(in the rows, 128 means zero)
Known rows, with every step that occurs:
ruvut > zumem > siras > safusem > buti: [ 99 122 138 126  46  90 113  80 171 154 178  38 123 146 132 149 125 138
 151 138 140 106 168 138  91 115 191 124  79 127 195 123 100 149 167 143
 154 119 122 152 122 114]
buti > puniza > zapa > safusem > siras: [ 40 125 120 135 143 158 135  79 130 174  82  59 148 104  39 124 135 127
 135 107 100 124 137 108 106 142 132  56 157 113 133 136  73 150 166 143
 123 133 148  79 122 145]
zapa > safusem > vodi > zumem: [102 119  90 100 161 112  90 111 128  85  74 110 132 144 179 132 112 134
  92  96 127 127 222 112 122 194 129 151 134  68 104 119 108 112 135 120
 155 147 135 134 109 135]
ripo > zusi > tigozu > rulev: [148 130  85 117 132  56 117 105 170  95 164 185 139  64 202 135 158 155
 134 139  83 178  84 165 163 131 140 166 102 218 125  71 101 135  86 121
 102 179  93 186  98 165]
siras > safusem: [132  97 101 172  86 157 115 103 150 161 164 123 152 131 115 130 135 136
 128 145 147 128 145 145 123 131 178 141 113  96 169 143 116 165 147 121
 109 108  91 153 157 100]
buti > puniza > zapa > safusem: [ 26 140 110 153 107 162 142  90  89 166 103 105 171 128  78  98 106 142
 132 102 126 156 118 161 135 153 163  80 143 118 152 122 108 113 145 161
 108 100 161  98 127  84]
zumem > ruvut > kigemip > ferari: [148  93 153  91  95 186  87 152  82 131 116 171  78 156 101  75 136 158
  85 100 174 124  76 107 123 179  91  95  72 103 162 111 201 118 102 157
 124  95 130  98 204 118]
puniza > zapa > safusem > buti: [ 24 133 151 100  72 112 125  79 134 178 174  26 132 147 112 116 121 155
 131  88 140 119 144 176  94 148 162 107 128 130 197  98  98  95 153 179
 143 106 163 158 105 104]
zusi > tigozu: [156 119 108 111 118 112 113 142 132 130 130 146 169  96 184 124 164 116
 139 123  95 133  64 144 134 120  66 204 114 161 117  88 131 132 126 120
 105 175  80 178 106 160]
ruvut > zumem > vodi > safusem > siras: [118  93 112 125 150 161 114  90 154 160  71  93 131 100  66 132 154 129
 120 151  87 100 182  77  93 112 105 107  92  70 111 157  80 176 161 108
 145 151 109  80 130 168]
buti > puniza > zapa > safusem > vodi > zumem: [ 82 129  88  97 157 116 104 106 104  83  62 124 147 138 146 128  98 130
  98 101 117 143 210 109 130 197 123 121 156  87 102 123  99 116 135 142
 146 143 146 100 109 119]
tigozu > zusi: [145 140 103 140 141 113 133 130 153 104 144 120 143 145 168 147 133 164
 163 125 109 159 112 205 147  97 129 112 140 126 137 108 151 124  65 114
 114 151 112 195 189 139]
rulev > tigozu: [168 102 105 119 128 129 129 139 107 177 161 134 174 127 134 134 164 158
 115 141 107 138  57 165 129 114  96 192 205 143 102 109 130 183 111 114
 118 165  54 190 111 131]
buti > puniza > zapa > safusem > vodi: [ 54 127  88 103 138 162 113 108 109 183  69 103 185 132 109  95 137 125
 111  84 127 136 129 126 123 195 120 109 143 130 121 146 113 125 151 171
 166 111 154  97 123 114]
zumem > siras > safusem: [128 125  94 184  79 157 125  89 174 164 151 110 156 109 135 134 125 117
 137 160 129 107 170 119 127 117 175 121 109 103 175 140 102 186 154  95
 137 119  81 136 167 121]
siras > safusem > vodi > zumem: [137 108  86 108 148 114  91 112 139  84  97 129 137 140 169 143 113 129
  92 120 127 124 226 101 121 184 131 157 141  73 111 131 101 139 136 117
 148 150 110 133 123 132]
tigozu > zusi > lubu > ruvut: [157 166 156 167 143 134 128 182 114 114 176 116  48 130 146 146 134 124
 112 126 136  91 111 149 148  81 119 155 178 194 124 128 186 102 101 115
 117 116 134 165 150  95]
zapa > puniza: [156 136 110 133 123 140 150 142 111 112 138 135 143 118 108 161 126 106
 116 105 151 150  93 138 157 134 139  99 112 112 118 102 142 126 146 166
 124 112 151 138 122 192]
vavagab > lubu > lerik: [164 102 178 138 170 122 125 159 145 141 173 130 122 131 143  79 135 105
 132 157 195 138 103 113 128 112  93 105 100 128 142 156 126 136 125  97
 122 140 132 144  88  88]
lerik > lubu > zusi: [191 151 156 135 169 146 159 161 138 108 141 100 116 193 143 140 104 152
 214 131 143 140 121 131 141  88  97 101 149  69  98 165 132  69  70  94
  92 101 132 164 142 130]
ferari > kigemip: [117  98 139 101 104 153  99 196 108 145 119 114 123 116 155  90 154 155
  68 157 164 110 140 188 147 160 126  93  88  97 153 110 142 132 103 154
  96 112 143 168 149 106]
zapa > safusem > buti > puniza: [ 56 119 132  96  79 110 103 106  89 126 110  92 145 153 100 129 136 123
 175 110 144 178 111 172 116 163 147  69 105 150 166 138 126 128 158 199
 121  86 171 122 102  55]
zumem > vodi > safusem > zapa > puniza: [106 106 111 129 138 162 151 107 110 138  89 213 153  97  54 123 147 115
  99  92 125 132 135 110 156 137  97  92 113  63 110  97 122 148 154 175
 128 111 142  92 148 198]
buti > puniza: [127 118 116 104 112 136 113 138  86  97  98 150 154 133 106 140 135 100
 171 138 134 183  78 160 137 152 114  73 126 146 126 159 143 151 127 160
 116 107 139 111 117  77]
ripo > zusi: [174 124 121  92 160 132 132 128 149 102 130 121 138 107 168 127 134 142
 143 133 104 170  96 112 142 148 127 101 139 195  96 155 140 110  68  95
 124 107 125 173 127 144]
vodi > safusem > zapa > puniza > buti: [ 95  99 170 113 119 153 161 121 141 174 108 148 127 113  58 137 163 145
 114 115 123 147 157 171  89 145 133  99  94 124 161  78 104 119 161 186
 150 115 177 134  91 156]
siras > safusem > buti > puniza > zapa: [ 67 141 133 108  80 137 153  97  94 149 153 110 167 121  51 126 100 123
 141 135 118 153 101 154 126 140 131  60 183 166 167 133  94 140 136 188
 118 115 144  87 125  83]
lubu > lerik: [149 103 162 122 166 126 121 132 141 121 158 132 141 140 176  83 132 117
 111 144 177 142  87 119 127 127  96 133 147 148 181 148 105 135 120  95
 124 147 143 134 105 110]
siras > safusem > vodi > zumem > ruvut > lubu: [136 134 149 159 136 124  97 144 105  96 149 187  91 138 131 133  97  93
 138 136 136  99 177 121 131 201 116 140 109  94 102 160 199 111 143 136
 138 141 128  60 138  95]
rulev > tigozu > zusi > lubu > ruvut > kigemip: [185 136 170 137 117 198 134 167  75 133 157 138  89 147 109 117 141 147
  54 135 122  99  64 144 135 120 108 171 157 186 118 111 181  72 117 147
  76 114 142 173 167  80]
zusi > ripo: [105 116  97  93  99 119 102 136 138 131 177  98 134 123 179 168 125 102
 100  90 137 116 125 117 136 117 150 170 172 129 143 151 109 144 138 118
 110  97 105 165 134 125]
zumem > siras: [136 159 115 129 111 143 131 115 171 130 130  92 138  97 175 141 126  92
 147 149 112  97 139 126 128 114 118 101 119 124 148 128 119 160 123  79
 178 146  99 143 137 162]
ruvut > lubu > zusi: [180 155 137 122 153 145 156 158 145 100 142 138 151 188 139 134 110 148
 198 141 125 139 116 131 144 121 163 112 119  75  93 176 147  59  92  93
 109 115 135 151 141 121]
vodi > safusem: [117  81 124 140 115 184 114 103 129 161 125 145 135 112 116 122 123 150
 127 167 100 135 192 145 137 117 112 115 107  75 161 130 109 145 133 115
 141 122 122 146 129 105]
zumem > siras > safusem > zapa: [ 75  97 125 144 109 150 130  73 167 163 109 183 149 101  77 108 155 120
 136 109 117  95 153 116 122 129 118 103 143  73 152 123 102 181 138 115
 141 130  91 112 171 147]
rulev > tigozu > zusi > lubu: [165 151  95 157 132  97 149 177 113 156 149 147 117 111 140 147 122 127
 159 165 105 142  91 156 156  45 127 200 219 165  78  97 168 154 111 105
 115 109  70 184 169 134]
ripo > zusi > lubu > ruvut > kigemip > ferari: [174 105 145  90 114 183 110 176  91 137 108 149  65 148  91  71 128 159
  59 115 164 125  82  75 133 167 114 104  78 164 129 116 186 107  97 153
 116  81 132 128 192 108]
ruvut > zumem: [171 119 129 132 109  92 126 134 123  87 109  90 115 160 133 160 115 137
 152 141 137 138  92 137 107  94 182 146  50 103  96 145 149 120 121 102
 132 151 133 126 100 142]

Rows:
[162 128  90 145 147 105 140 133 131 138 153 138 170 147 158 145 150 192
 149 133  87 166  79 208 154  83 112 157 195 146 113  90 146 161  64 115
  99 178  69 212 180 139] -> rulev > tigozu > zusi
[132 125 159 112 113 140 158 146 143 157 135 100 126 125  98 154 156 132
 115 121 142 152 125 183  85 147 155 115  87 155 159  88 120 109 156 180
 147 114 174 158  80 154] -> zapa > puniza > buti
[110 106 114 150 119 146 154 107 120 136 116 193 152 110  49 140 141 115
 111  86 144 139 115 118 155 137 139  91 126  80 125  96 123 151 160 176
 113 108 139 109 151 192] -> siras > safusem > zapa > puniza
[145 124 105 152 130 146 106 126 151 168 101  87 129 139 133 126 131 110
 114 127 139  86 170  84 114 155 118 137  94 130 117 167 125 161 153 129
 170 132 113 101 138 127] -> lerik > lubu > ruvut > zumem > siras > safusem > vodi
[140 132  92 146 118 141 105 129 151 170 101 103 133 125 139 130 137 105
 107 133 133  85 163  73 119 139 149 162 113 145 115 163 130 163 167 119
 180 117 110 103 141 130] -> zusi > lubu > ruvut > zumem > siras > safusem > vodi
[177 125 106  97 147 104 123 137 140 114 118 154 173  81 198 118 160 132
 144 127  71 161  58 109 148 130  71 185 122 217  88 103 131 117  95 106
  96 159  88 182 109 168] -> ripo > zusi > tigozu
[ 97 107 157 108 124 156 158 121 142 176  99 157 136 111  62 125 174 137
 101 110 126 137 155 161  82 151 123 115  84 119 152  87 107 125 162 187
 150 113 165 121 102 160] -> zumem > vodi > safusem > zapa > puniza > buti
[106 107 157 114 119 138 160 121 137 162  86 150 130 122  57 132 165 144
 107 115 125 140 150 153  77 138 144 119  58 114 138  90 110 121 165 181
 148 120 171 107  94 164] -> ruvut > zumem > vodi > safusem > zapa > puniza > buti
[ 74 142 129  99  92 133 153  98  83 138 118 119 165 124  51 119  99 127
 136 143 106 149 110 137 120 128 121  71 145 149 140 139  98 137 134 183
 129 124 147  58 118  92] -> ruvut > zumem > vodi > safusem > buti > puniza > zapa
[118 128 154 140 144 128  64 114  98  63 146 178  76 130 182 148 130 123
 126  93 140 100 174 116 130 168  80 148 178  92 147 142 186 119 120 113
 142 134 136  71 144 118] -> siras > safusem > vodi > zumem > ruvut
[ 71 148 142  87  94 132 154 107  90 138 148 105 161 121  61 129 102 117
 144 129 114 153  86 160 126 141 111  55 188 173 156 129 102 128 123 186
 128 122 151  92 114  93] -> safusem > buti > puniza > zapa
[ 99 120 155 127 115 130 162 109 157 148 106 139 125 112  78 148 149 134
 109 115 124 134 184 147  88 149 155 104 100 120 160  74  92 132 167 169
 150 126 160 125 101 166] -> vodi > zumem > siras > safusem > zapa > puniza > buti
[ 89 122 137 119  50 107 111  79 174 167 190  45 129 135 138 141 133 132
 145 133 140 104 172 145  95 128 169 118 105 132 209 118  95 152 164 148
 155 111 116 166 130 110] -> zumem > siras > safusem > buti
[173 164 160 135 164 133 137 151 122  57 150 170 113 187 158 145 103 150
 200 127 125 128 140 119 150 127 141 116 146  64  99 172 175  46  85  87
 104 120 147 112 145 115] -> vodi > zumem > ruvut > lubu > zusi
[ 95  94 127 141 150 142 134 104 113 162  78 228 122 111  63  96 163 158
 109 119  87 100 149 114 132  88  77 157 153  83  92 113 132 165 118 125
 125 142  93  98 170 133] -> rulev > tigozu > zusi > lubu > ruvut > zumem > vodi > safusem > zapa
[135 158  95 105 141 118 114 111 167  89  89 101 134 104 201 148 109  94
 119 138 102  94 210  89 128 151 105 117 135 102 118 122 100 155 127  79
 196 167 104 124 126 172] -> safusem > vodi > zumem > siras
[169 140  88 110 123 115 117 137 130 107  95 119 148 143 150 117 154 108
 111 126 149 108  89 119  93 125 136 181  44  89  80 164 153 141 123 108
 136 138  93 102 138 151] -> ruvut > zumem > vodi
[153 161 104 152 129 103 144 174 129 132 143 135  97 112 149 147 110 109
 169 159 120 138 115 154 151  56 138 169 180 151  95 110 171 129 112 106
 125  91  99 173 174 135] -> tigozu > zusi > lubu
[142 119  98  78 164 107  92 127 133  67  90 123 128 137 184 146 114 120
  96 112 123 124 206 109 121 186 103 150 148  81  95 127 112 123 119 114
 163 161 121 139 107 148] -> safusem > vodi > zumem
[138 138 117 109 133 121 131 155 140 118 173  91 122 167 176 172 101 125
 155  93 140 123 137  97 150  85 135 151 188  98 115 172 105 101 108 102
  77  77 116 163 146 123] -> lerik > lubu > zusi > ripo
[107 119 159 136 102 126 168 114 155 161 101 128 126 119  63 149 154 137
 123 119 128 136 150 149  82 129 176 106  68 132 153  85 104 132 171 170
 151 123 168 114  98 168] -> ruvut > zumem > siras > safusem > zapa > puniza > buti
[156 122 158 137 161 112 132 162 126 137 156 145 112 121 167  88 115  88
 120 168 179 132  91  92 135  89 105 168 179 168 151 144 122 137 143  90
 127 109 134 125 107 107] -> zusi > lubu > lerik
[142 110 174 158 176 117 103 137 118 106 154 188 115 147 162  79 104 101
 110 150 175 118 144  86 134 178  97 143 134 132 157 170 144 125 147 113
 126 153 150  57 117  81] -> siras > safusem > vodi > zumem > ruvut > lubu > lerik
[146 151 109 140 136  50 114 113 151  56 172 218 117 104 204 148 136 160
 160 134  92 154 120 163 168 125 143 176 114 146 124  76 121  99  91 114
  90 189 105 145 107 151] -> vodi > zumem > ruvut > lubu > zusi > tigozu > rulev
[104  99 125 134 133 160 154 105 110 136  98 206 144 101  47 136 135 123
 111  95 121 141 138 119 161 130 106  78 123  69 120  89 120 141 153 175
 128 115 155 104 137 195] -> vodi > safusem > zapa > puniza
[152 144  92 131 127  61 129 119 168  95 170 194 145 103 187 138 147 159
 162 145  93 162  94 174 164 119 157 171  92 159 123  81 104 110  97 121
  95 182  97 174 104 153] -> ruvut > lubu > zusi > tigozu > rulev
[ 84 160 154 137  82 125 159 110  98 141 153  92 133 123  38 134  93 119
 145 145 120 129 116 128 126 113 145  42 136 174 144 141 110 138 140 174
 124 128 149  69 111  73] -> vavagab > lubu > ruvut > zumem > siras > safusem > buti > puniza > zapa
[190 142 128 126 152 115 141 161 132 117 126 139 157 142 181 127 140 140
 195 125  97 140  76 123 147  88  50 185 129 129  89 108 127  89  96 104
  72 155  93 176 118 158] -> lerik > lubu > zusi > tigozu
[164 126 141 153 173  95 142 161 124 142 159 159 128 129 171  91 120 124
 128 170 153 150  79 115 152  64 102 182 212 184 140 122 125 152 118  89
 109 133 111 147 136 110] -> rulev > tigozu > zusi > lubu > lerik
[ 79 170 144 137  77 120 162 111  88 139 145  99 126 117  50 138  85 110
 139 151 112 126 110 118 129 102 150  73 175 193 147 135 108 139 149 171
 127 113 150  58 121  82] -> zusi > lubu > ruvut > zumem > siras > safusem > buti > puniza > zapa
[187 135 177 169 134 102 130 164 104  84 132  70  47 177 116 160 102 133
 134 134 154 103 106 130 110  93 135 136  54 134  89 155 171 101 109 117
 112 156 152 112  92 110] -> lerik > lubu > ruvut > zumem
[186 162 107 123 143 115 121 159 118  98 103 123 105 132 152 118 151 108
  96 127 143  96  89  85 107 112 138 189  69 153  59 174 174 120 113 103
 127 119 107  96 136 136] -> ripo > zusi > lubu > ruvut > zumem > vodi
[ 93 168  92 120 138 128 127  93 158 110  84  93 146 101 179 133  95 105
 111 126  96  93 218  88 131 155 121 106 147 100 126 112  86 146 135  89
 189 162 115 104 130 165] -> puniza > zapa > safusem > vodi > zumem > siras
[ 66 109 121 137 146 152 114  87 156 172  92  46 130 113  81 130 155 131
 134 102 114 110 150 113  96 140 140  91 125  90 135 134  86 147 165 119
 132 133 136 120 122 159] -> zapa > safusem > siras
[175 133 161 150 121 105 119 148 111  76 132  83  72 168 132 162 125 146
 119 126 144 107  92 133 110  95 173 145  60 141 108 153 166 101 114 108
 124 160 153 122  94 115] -> lubu > ruvut > zumem
[174 150 117 120 141 116 143 173 126 132 133 135  94  85 148 135 111  93
 154 165 117 144 104  88 147  91 137 161 180 201  67 143 163 118 115  93
 133  60 109 157 131 138] -> ripo > zusi > lubu
[156 131 147 151 172  99 139 160 135 125 153 151 115 129 176  92 111 110
 135 166 164 147  95 114 150  72 109 161 185 174 152 131 128 134 119  89
 115 120 133 139 140 111] -> tigozu > zusi > lubu > lerik
[157 110 167 137 169 120 132 152 136 128 157 152 138 145 149  76 107  96
 118 166 175 133 101 114 129 156 108 130 111 145 149 162 126 124 136 110
 124 155 143 108 102  92] -> ruvut > lubu > lerik
[ 34 139 115 157 111 165 145  88 114 181 128  85 160 125  99  97 108 151
 115  98 129 129 130 162 127 145 166 106 143 102 158 110 106 104 138 141
 120 112 149 125 130 111] -> puniza > zapa > safusem
[190 148 156 152 131  93 132 167 105  78 124  95  53 147 131 161 111 134
 128 144 133 115  92  97 123  74 180 161  86 182  73 157 179  96 113  97
 122 127 151 118  98 119] -> ripo > zusi > lubu > ruvut > zumem
[ 80  77 128 113 136 156 122  83 131 151  65 213 141 111  66  91 161 139
 118 113 102 105 161 113 114 126  81 124 100  41 112 130 113 157 128 125
 143 137 110  87 152 145] -> ruvut > zumem > vodi > safusem > zapa
[131 140 105 100 122 120 129 152 144 113 173 118 145 164 174 167 106 122
 144 100 128 124 134  97 152 108 181 158 166 103 111 180 114  95 122 102
  89  87 119 154 145 116] -> ruvut > lubu > zusi > ripo
[107 159  91 120 138 122 113  99 164 101  79  94 138 108 198 138 107 103
 118 126 104  97 222  91 128 157 124 117 125  91 124 117  98 148 138  83
 190 158 114 120 127 164] -> zapa > safusem > vodi > zumem > siras
[104 128 179 152 185 121 117 129 104 116 143 175 121 143 150  67  90 106
 103 132 167 119 138  91 135 182  91 129 150 137 154 156 138 103 143 121
 129 155 171  42 109  86] -> puniza > zapa > safusem > vodi > zumem > ruvut > lubu > lerik
[171 159 164 143 152 143 127 180 112 113 170 116  45 110 146 137 134 114
 102 131 134  96 104 103 144 106 118 150 177 228 104 151 180  94 104 107
 121  95 140 154 119  98] -> ripo > zusi > lubu > ruvut
[180 153 150 169 124  87 132 167 106  79 129  95  55 161 132 168 110 141
 135 141 135 111  98 129 125  57 181 164  86 159  86 140 183 100 112 102
 118 142 146 126 119 116] -> tigozu > zusi > lubu > ruvut > zumem
